Each row comes from the steps of one walk. Every step used is in the known rows, and no mark comes twice. Write the walk behind each row, first mark first.
Known rows:
Y -> Q -> T -> J -> R -> A: [-11  27  -5 -41   8  12  23  32  12 -31 -83  14  31 -14  63  23  14 -13
 -29  30  17  -7]
Y -> Q: [  6  -8 -16  34  -2  11  31 -12 -18 -35 -44  48  46 -25  66   1   9 -42
 -10  14 -37  -6]
A -> R -> J -> T: [  2 -28   1  44  -9  -6  49  45  -5 -32 -83  62  64   7  51  -3 -27 -49
  16  31 -66  22]
R -> A -> T: [ 21  19  -1  18  -4 -28  66   5  27 -53 -53  32  47  -7  33 -30  -3 -30
 -20  -3 -29  26]
J -> R: [  1   6 -37  39   2   6  39  22  -2 -41 -50  -3  45   2  41  -4  -6 -46
 -32  38 -42   1]
R -> Q: [  8  27 -29  62 -11 -26  51 -13  -9 -50 -58  57  50  -8  43 -21   1 -56
  -4  -1 -59   0]
Q -> T -> A: [-37  14  21  50 -13  20  66  54  -8  -8 -54  47  35  25  56   2  36 -21
 -26  24 -34  -2]
T -> J -> R -> Q: [ -1  49 -28  42   7   0  27  13   9 -67 -80   6  65  -1  27   9 -15 -50
 -30  -1 -41 -20]
T -> J -> R: [-10  21 -22  40  12  11  32  43  14 -54 -73 -22  62  -4  33  20 -11 -39
 -36   5 -28 -22]
G -> Q -> T -> K: [-11  14  20  34 -15   5  44  33 -27 -11 -79  47   6  17  52  21  14 -32
  18  11 -26  14]
Q -> T -> A -> R: [-37  -5  28  19 -10  37  72  82   3   6 -74  55  33  39  82   8  21 -24
 -30  20 -53 -11]
J -> R -> A -> T: [ 25  32 -16  -6   5 -10  47  12  30 -57 -52   0  43   2  23 -24 -10 -34
 -43  30 -24  21]
G -> Q: [  7   1 -10  38 -19 -16  33  -1 -12 -32 -63  18  31  -6  32   0   4 -56
  -9  12 -34  30]
T -> K -> R -> A: [  8  21  11  24 -14  32  49  15  22 -52 -65  23  50  21  76 -21 -15 -45
  26 -20 -52  15]
G -> Q -> T -> K -> R -> J: [ -14   -5   16   24  -52   40   32   16  -35  -10 -101   49   23   42
   55  -10   19  -61   33   29  -29   69]
G -> Q -> T -> J -> R -> A: [  -9   38    1  -38  -10  -14   23   47   20  -33 -101  -21   12    6
   30   26    7  -24  -27   25   14   26]
K -> R -> A -> T: [ 21  15   1   5 -23   7  64   2  36 -63 -53  21  54  16  48 -53   5 -47
 -22  -4 -22  42]
R -> J: [  0 -21 -31  67 -26 -17  48   4 -17 -25 -74  41  61  -6  40 -25   3 -52
   6  24 -50  39]
A -> R -> Q: [  8   8 -19  31  -9  -7  58  12   2 -32 -80  61  46   9  67 -16 -13 -57
 -10 -10 -77  -5]
K -> T -> A -> R: [ -1  -3  27  58   7  23  41  68  22 -47 -52  63  54  33  69  18 -14 -40
 -30  21 -78  -7]
Q -> T -> J: [-30   3   0  50  -1 -17  60  61  -1 -24 -86  28  48  -3  53  11  23 -17
 -20 -10  -7 -13]
K -> R -> Q: [  9  19 -23  53 -27  13  46 -16  -1 -58 -60  44  53  17  59 -39   7 -76
  -7  -4 -52  17]

Which walk is each row?
[ -2 -11  -4  65 -34  48  44   6 -15 -37 -78  42  64  31  63 -25  -5 -64
  32   5 -66  38]  T -> K -> R -> J
[ 10  29  18   8 -12  11  53  19  54 -77 -75   3  75  11  42 -28  -4 -38
 -30 -37 -10  23]  K -> R -> A -> T -> J
[  3 -14  -5  64 -32  16  39  19  -9 -57 -61  45  70  14  41 -27  -8 -66
  21  38 -42  46]  K -> R -> J -> T
[-21 -19  11  38 -25  38  52  42   1  -5 -82  51  66  33  61  -2  -4 -46
 -13  25 -86  26]  T -> A -> R -> J
[ -25   15    2   21   -6  -12   60   57    4  -21 -115   62   46   14
   68    8    5  -32  -19  -22  -37  -19]  A -> R -> Q -> T -> J
[  4  17   8  55  10  -7  58  25  22 -64 -68  22  76  -3  25  -3   1 -29
 -40 -31 -21  -9]  A -> T -> J
[ -9  36 -34  27  -7 -12  44  22 -20 -30 -67  42  17  13  42 -15  18 -43
 -27  49 -26   1]  J -> R -> Q -> T
[-21 -13   4  51 -41  40  55  33 -25 -12 -90  59  41  41  76 -26  20 -49
  31  22 -39  41]  Q -> T -> K -> R -> J
[ -3 -40 -24  34 -21   0  52  28  -7 -10 -94  47  55  10  63 -16 -14 -53
   1  17 -71  32]  A -> R -> J
[-10   3  16  30   4  31  43  16 -33 -12 -60  80  23  -3  87  16  19 -25
  14  14 -27 -21]  Y -> Q -> T -> K
[ 26  45   5   4  16  14  47  16  25 -60 -55  12  44  15  32  -6 -25 -27
 -13  14 -43   0]  J -> R -> A -> T -> K
[ 10  35  -1  63 -20  39  44  -9  -5 -60 -64  57  52  28  63 -23 -11 -69
  19 -24 -69  -4]  T -> K -> R -> Q
[ 13  46  22  75  -6  33  40   7  -3 -81 -53  72  59  26  54  -9 -28 -64
  35  -8 -66 -11]  J -> T -> K -> R -> Q
[-23  30  -3  41 -24  11  51  27   2 -48 -94  47  50  23  62 -20  23 -51
 -15 -18 -13   2]  K -> R -> Q -> T -> J
[ 20  48 -21  65  16 -19   8  23  19 -97 -71  33  61   4  25  18 -25 -52
 -35  17 -41 -13]  K -> T -> J -> R -> Q
[-17   9  29  68 -33  55  38  30  -4 -54 -52  47  78  39  39 -11   1 -56
   6  44 -59  37]  K -> R -> J -> T -> A
[-25  55  -3  30 -11  29  44  34 -12 -27 -56  44  26  36  37   2  26 -37
 -41  55 -42  -6]  J -> R -> Q -> T -> A
[ -28  -15   28   -2  -44   31   45   52  -17   20 -104   58   21   47
   52   12   23  -40  -10   48  -50   57]  G -> Q -> T -> A -> R -> J
[  6  19 -16  63  24  -8  13  53  22 -84 -65   3  64   2  32  24 -24 -41
 -38  23 -28 -12]  K -> T -> J -> R
[ -1  15  21  89   6   7  36  39  11 -65 -34  53  58  19  46   9   0 -40
 -24  28 -62   1]  K -> T -> A
[ 19  33 -10  25  22 -26  14  49  45 -89 -73  -2  57  -4  34  18 -32 -32
 -28  20 -22   1]  K -> T -> J -> R -> A
[  5   8   0  87  15 -28  28  46  19 -80 -68  37  69  -7  43  19 -16 -36
 -20 -10 -34 -11]  K -> T -> J
[ -9  41  37  50   2  26  49  43  14 -52 -59  80  57  29  47  17 -22 -45
  -7  10 -86 -28]  J -> T -> A -> R -> Q
[-27  37  19  41 -38  48  56  22  -7 -29 -59  64  37  52  62 -28  40 -54
 -22  20 -41  16]  K -> R -> Q -> T -> A
[-16  10  42  46   9  35  56  70  19 -37 -52  51  59  27  56  26 -21 -29
 -12  16 -73 -25]  J -> T -> A -> R
[ 14   1  13  57 -28  49  54  -1  -7 -50 -69  53  71  37  47 -37  -3 -62
   9   4 -52  46]  A -> T -> K -> R -> J
[-28   7  28  26 -11  41  46  23 -19  -9 -42  71  31   8  71  13  44 -20
 -24  39 -25  -9]  Y -> Q -> T -> A
